Known rows, with every step that occurs
vusu/raba/rogu/sutezi/pupo/faren/lare: [  5.5  35.3  38.3 -16.7  -7.1   4.3 -52.1  27.7   8.1  13.8 -44.5  10.5
 -46.2 -11.7  29.3 -10.8  -2.4  28.9  27.6  30.8  -0.6  -4.8 -13.9  48.5
  68.4]
sutezi/pupo/raba: [ -3.1  18.6 -19.0  21.2  31.0  17.7  -6.4  20.5  35.9   7.2 -13.1  25.0
 -24.8  15.0  23.1 -15.3 -23.3   8.0   4.0  22.3 -13.6 -13.5 -26.0  31.7
  54.1]
raba/pupo/faren/lare: [ -7.8  19.0  27.8  -3.9  10.8 -19.3 -20.3  20.7  16.0  13.9   0.1  16.6
 -34.3 -17.8  33.6 -16.4  24.3  24.7   5.0  18.5   4.7   4.6 -24.6  23.9
  43.0]
faren/pupo: [ -4.3  58.3  -1.1   6.0  16.0 -13.2 -21.1  17.8  36.7   1.1  -8.6   1.5
 -35.5  27.6  25.3 -10.8  -2.5  -5.1  17.9  12.9 -12.1   5.8   4.1  20.5
  18.9]
vusu/raba/rogu/sutezi/pupo/faren: [  6.6  30.9  44.6 -13.6  16.9  29.1 -45.6  32.8   4.0   1.7 -36.2  -0.3
 -47.2   7.3  22.6 -14.3  -9.5  13.7  21.1  31.0  -4.0  -1.8 -21.1  51.6
  51.4]
sutezi/pupo: [  1.3  19.6  -6.4  24.8  18.6  10.0 -14.9  22.7  27.7   5.2 -16.8  12.2
 -35.4  27.5  27.6 -15.5 -11.2   2.3   9.9  20.6  -6.8  -5.1 -12.8  22.4
  34.7]
faren/pupo/sutezi: [ -8.7  54.4   3.7  -0.4  27.6 -20.8 -18.5  26.0  36.0   8.6 -24.9   4.2
 -37.8  18.5  25.0  -8.0   2.6  -9.7  35.4  13.6  -4.8   4.0 -28.4  23.1
  10.6]
faren/deret/raba: [  7.6  13.4 -25.9   2.5  45.3 -18.3 -13.2  24.7  26.1  23.9 -11.3  -2.0
 -54.7  20.6  23.8  -3.5 -13.7   9.1  -8.8   2.6  -9.5   0.6  32.5  25.2
  61.0]
lare/faren/pupo/sutezi: [ -1.1  40.7   5.7   2.9  16.4  -7.7 -17.4  26.4  41.5   1.9 -29.9  17.4
 -38.1  13.2  24.2   1.3   0.8 -10.7  45.4  15.9  -1.7  -3.6 -27.3  19.3
   1.7]
rogu/sutezi/pupo/raba: [ -6.5  24.3 -14.5  12.8  16.0  12.3 -13.6  32.5  33.1  17.8 -13.0  12.9
 -27.6   5.3  21.5 -13.7 -34.6   9.3  16.8  29.6 -15.5  -8.2 -25.8  40.7
  49.1]
faren/lare: [  2.9  38.8 -11.0  -1.8   5.6 -27.8 -20.6  18.3  34.5  10.3 -14.0  18.5
 -33.9  12.4  28.7 -11.1  -1.4  20.6  11.3  10.7  -0.6   1.0   4.1  22.5
  31.2]
vusu/raba/rogu/sutezi/pupo: [ 13.8  36.8  21.4  -7.0  -5.7  13.5 -44.9  24.7  11.5  13.0 -34.9  -1.3
 -55.0  14.7  21.9 -17.3 -21.6  15.8  17.8  22.6  -1.0   0.1   6.7  53.4
  44.0]
pupo/raba: [ -0.1  36.6 -16.4   4.6  41.8   3.2  -7.6  20.9  38.8  -2.4  -4.6  23.5
 -23.7  10.3  20.0 -13.9 -21.5  10.7  -1.3  12.9 -11.6  -3.8 -15.9  30.5
  39.3]
pupo/faren/deret/raba: [  1.1   9.5  -0.2  -1.2  62.4  -4.4 -14.1  34.0  19.7  13.5 -15.7  -2.3
 -47.5   6.1  23.8  -2.9  -2.0   7.2   1.6  10.8 -12.1  -2.2   8.9  24.4
  64.6]
deret/raba: [ 11.3  23.9 -21.0  -1.4  51.5  -8.9 -22.8  17.2  22.3   5.0  -7.1  -0.7
 -46.6  28.4  26.2  -7.8 -10.3  11.0  11.7   8.5 -10.9   0.5  22.4  17.3
  44.2]
faren/pupo/raba/vusu: [ -3.7  69.9 -13.7  -6.2  11.5  -7.1 -19.7  24.9  51.4  -7.6 -29.5  16.0
 -34.5   5.7  21.3  -9.9 -24.1  -2.6  11.9  17.8  -9.5  -4.0  -6.1  22.2
  43.8]
deret/raba/rogu/sutezi/pupo: [  8.1  10.8  -3.5  -5.2  18.1  11.0 -36.3  17.9  11.5  23.2 -22.0  -6.0
 -52.6  20.7  26.8 -10.4 -21.7  25.8  14.3  20.7  -3.9  -7.6  -1.7  45.3
  63.2]
ribo/fupot: [ -2.5  24.2  33.3  -7.1  24.7   3.8 -25.2  21.6  28.0   1.6   1.9  -3.8
 -35.2  -2.6  22.7 -13.0 -21.4  11.5  12.7  13.3   2.9   0.8  13.6  27.7
  18.5]
vusu/raba/pupo/faren: [  6.2  30.7  40.5  -4.6  32.9   6.9 -32.6  23.4   6.8  -0.5  -0.7   2.5
 -50.6  -8.9  26.5 -19.4  15.0   5.8  10.4  15.4  -2.5  11.3   5.6  28.1
  42.5]
vusu/raba: [ 16.7  49.0   6.0  -4.6  34.1  -1.9 -33.6  23.7  24.7  -9.4 -19.4   4.2
 -50.9  24.7  21.7 -15.4 -11.2   2.2  12.3  12.4  -8.7   7.5  30.5  26.7
  28.3]
lare/faren/pupo/raba: [ -3.3  47.8 -10.9   3.8  30.2   4.4 -13.7  20.0  49.5  -9.2  -9.1  33.5
 -26.4   3.8  18.9  -2.6 -13.9  -4.6  23.2  17.1 -12.2  -9.1 -12.7  28.1
  33.1]
raba/rogu/sutezi/pupo: [ -0.4  23.9   6.2  -0.9  -6.5  17.9 -30.4  21.2  19.7  17.4 -24.0   4.0
 -38.8  19.7  26.0 -16.9 -18.1  18.5   9.7  24.7   0.5  -2.6 -23.9  52.2
  34.8]
vusu/raba/pupo/faren/lare: [  6.0  36.2  36.1 -13.2  10.6 -19.4 -38.5  17.4   8.9   6.5 -10.9  14.7
 -50.5 -19.6  31.5 -17.1  22.3  26.5  13.6  17.2   2.3   7.7   8.6  26.8
  57.8]
sutezi/pupo/faren/lare/ribo/fupot: [ -5.3  -0.4  68.9   0.1  -0.6  21.6 -27.9  28.3   9.8  26.0 -21.4  -1.3
 -41.5 -21.5  33.4  -8.6 -16.6  24.0  38.5  28.5   0.6 -15.8  -3.8  34.3
  46.7]

Rows
[ -0.4   8.3  12.1  -7.1  34.7 -26.2 -28.4  14.4   8.6  18.3   2.5  10.5
 -46.6 -17.8  35.1 -10.7  23.1  31.2  11.1  14.5   0.1   0.5   4.4  18.2
  70.8] | deret/raba/pupo/faren/lare
[  4.6   3.1   2.4   0.9  18.7   5.4 -27.3  48.4  18.8  30.5 -47.2 -13.7
 -55.4  -2.8  28.6  -1.6 -26.9   4.6  15.0  32.6  -9.2  -8.5   5.0  25.8
  78.9] | rogu/sutezi/pupo/faren/deret/raba/vusu
[  2.2  23.3  35.3  -4.8   8.1  23.9 -35.2  39.5   4.9  19.0 -44.9  -6.9
 -53.6  -3.7  20.8 -12.3 -12.8  12.2   3.2  27.1  -4.3  -1.6 -14.4  61.6
  68.6] | vusu/raba/rogu/sutezi/pupo/faren/deret
[ -1.3  12.7  12.9 -22.6  33.8   1.9 -29.4  36.4   7.7  23.7 -22.8 -10.6
 -50.6  -5.8  22.2  -4.2 -10.1  20.2  -2.4  14.2  -5.7   0.0  -6.6  51.7
  65.8] | pupo/faren/deret/raba/rogu/sutezi
[  6.1  45.4 -25.5  -5.0  17.7   7.4 -13.9  27.3  44.7  -4.9 -28.1  20.8
 -34.5   5.8  20.2 -14.3 -32.2   7.6   3.5  18.5  -4.8  -6.3  -7.7  25.0
  41.1] | pupo/raba/vusu
[ -4.1  40.5  -4.9 -17.6  11.0  11.3 -21.1  23.4  28.9   6.1 -10.9  16.7
 -30.9   0.9  17.6 -15.3 -30.0  22.6  -0.5  18.2  -4.6  -2.1 -30.8  59.4
  40.7] | pupo/raba/rogu/sutezi
[  1.1  32.0 -11.4   3.4  -2.3  13.2 -21.3  37.2  37.3  14.5 -36.3   9.0
 -33.1   3.7  22.4 -13.3 -46.2   7.6  16.9  35.0  -7.8 -10.5 -19.1  36.0
  52.7] | rogu/sutezi/pupo/raba/vusu
[  0.7  46.1   1.6   3.6  14.0  -1.1 -22.2  20.5  44.7  -7.0 -11.5  18.9
 -36.6  18.8  24.6  -2.8  -2.5  -7.7  30.3  14.1  -6.2  -2.9   4.7  21.1
  12.1] | lare/faren/pupo
[-12.4  65.8   2.2 -19.1   4.6  -1.5 -25.2  19.7  34.7   8.4 -13.3  11.6
 -31.0  -0.6  19.3 -10.9 -22.0   9.3  10.9  19.3  -8.3  -0.1 -26.9  57.7
  42.5] | faren/pupo/raba/rogu/sutezi
[ 12.2  36.9  16.8  -4.3  18.1  -8.5 -31.5  14.9  14.5   7.6  -0.4   3.4
 -59.0   6.2  24.7 -21.6   2.9  10.7  -0.6   6.7  -0.1  12.3  29.4  28.9
  35.2] | vusu/raba/pupo
[  9.4  19.9  -1.7  -9.1  39.3  -0.2 -21.6  39.6  22.8  11.8 -39.6  -6.7
 -55.6   5.8  25.9  -2.7 -12.0   4.6   3.8  15.9  -4.2  -4.0   9.0  16.7
  67.1] | pupo/faren/deret/raba/vusu
[ 11.2  37.8  21.5  -7.7  20.2 -14.6 -26.4  23.6  12.7  15.5 -17.6   2.7
 -60.7  -2.1  25.6 -18.3   6.5   5.7  18.7  10.9   6.3  11.4  -3.0  29.2
  29.8] | vusu/raba/pupo/sutezi
[  1.8   2.7 -13.1   3.6  35.6 -23.7 -13.5  17.1  16.3  33.1   5.4  -5.2
 -61.4   2.0  27.1 -10.9   2.7  14.9 -22.0   0.3  -1.7   6.9  32.0  27.0
  63.8] | faren/deret/raba/pupo
[ -4.1  26.0 -14.6  10.9  22.9  28.3 -13.0   8.9  27.1   4.9 -20.4  30.2
 -25.3  11.3  18.4 -17.2 -21.7  18.2  -5.4  18.3  -1.6 -14.6 -46.6  48.3
  61.8] | sutezi/pupo/raba/rogu
[  2.3   2.9  20.4  -2.5  37.4  27.4 -37.4  24.9   3.0  15.3 -23.2  -1.4
 -42.8   6.3  25.3  -8.7 -10.4  22.1  21.0  28.8  -6.7 -10.1 -24.9  42.4
  71.6] | deret/raba/rogu/sutezi/pupo/faren
[ -2.7  -4.5   5.7   7.2  42.0  22.0 -22.5  21.6   6.9  18.1 -32.9   3.6
 -47.4   8.9  25.3  -7.4  -1.5  18.0  -6.3  16.2  -3.1 -12.8 -22.1  39.5
  90.0] | sutezi/pupo/faren/deret/raba/rogu
[ -4.9  -4.4   7.4  10.5  39.1   2.6 -21.2  45.1  12.6  32.2 -22.5 -11.7
 -48.8   3.3  26.6  -2.7 -16.6   4.4  14.6  27.2 -18.2  -7.1  -2.7  31.9
  78.0] | rogu/sutezi/pupo/faren/deret/raba
[ 10.3  26.6  -4.1 -22.9  28.7  -0.2 -39.0  16.6  13.5  13.8 -12.1  -4.8
 -51.5  14.7  23.7  -8.9 -17.4  26.2   7.8  12.2  -2.4   2.0  10.3  44.2
  45.5] | deret/raba/rogu/sutezi
[ 10.2 -10.5 -11.5  -3.8  11.1  13.8 -26.3  27.7  18.4  35.7 -31.6   5.4
 -59.5   8.4  23.8   2.1 -24.8  17.8   6.1  20.0   0.4 -12.3   6.2  50.6
  70.4] | lare/faren/deret/raba/rogu/sutezi/pupo
[ -5.4  52.1   0.4 -21.3   2.9  10.1 -26.8  22.3  39.3   2.7 -14.5  26.3
 -29.6  -7.1  17.0  -2.8 -22.2   9.5  22.2  23.6  -3.5  -8.7 -28.4  56.8
  32.9] | lare/faren/pupo/raba/rogu/sutezi
[ 15.9  53.0  18.6 -25.5   2.1   1.8 -44.6  25.5  14.4   5.2 -23.3  -3.6
 -57.5  13.0  20.2 -16.0 -17.1  20.3   9.7  14.5   0.5   8.7  16.8  55.8
  31.0] | vusu/raba/rogu/sutezi
[  0.6   1.8  -7.8  -1.4  37.4 -29.9 -10.0  24.4  13.0  40.5 -11.0  -5.5
 -62.4  -3.7  26.3  -7.8   3.4  10.2  -3.0   4.8   4.6   6.8  -1.7  26.1
  56.8] | faren/deret/raba/pupo/sutezi
[ -0.7   4.9  16.7   0.2  53.0   0.8 -22.1  16.8   6.7  11.7  12.3   0.2
 -46.3  -6.3  30.3 -11.0  13.8  15.3   6.6  15.9  -5.1   4.0  -1.3  19.5
  56.0] | deret/raba/pupo/faren
[ -7.0  15.1  28.2   3.5  28.4  10.3 -18.9  20.9  13.4   4.5   7.6   7.3
 -36.2  -5.4  27.7 -19.8  15.7   8.6   2.7  15.3  -0.4   6.2 -26.1  24.7
  30.9] | raba/pupo/faren
[ -0.6  17.8  48.4 -10.9 -28.2  17.8 -31.0  28.5   2.4  29.4 -33.5   4.8
 -50.5  -2.3  34.3 -11.7 -11.8  30.6  33.9  30.3   1.5 -13.2 -37.4  57.7
  45.7] | raba/rogu/sutezi/pupo/faren/lare/ribo
[  3.2   5.5 -13.4  -2.3  12.7   1.0 -28.8  23.1  13.9  40.5 -28.5 -10.5
 -58.6  14.4  24.5  -6.4 -23.5  22.5  -2.7  15.7  -2.8  -5.6   6.1  52.9
  75.7] | faren/deret/raba/rogu/sutezi/pupo
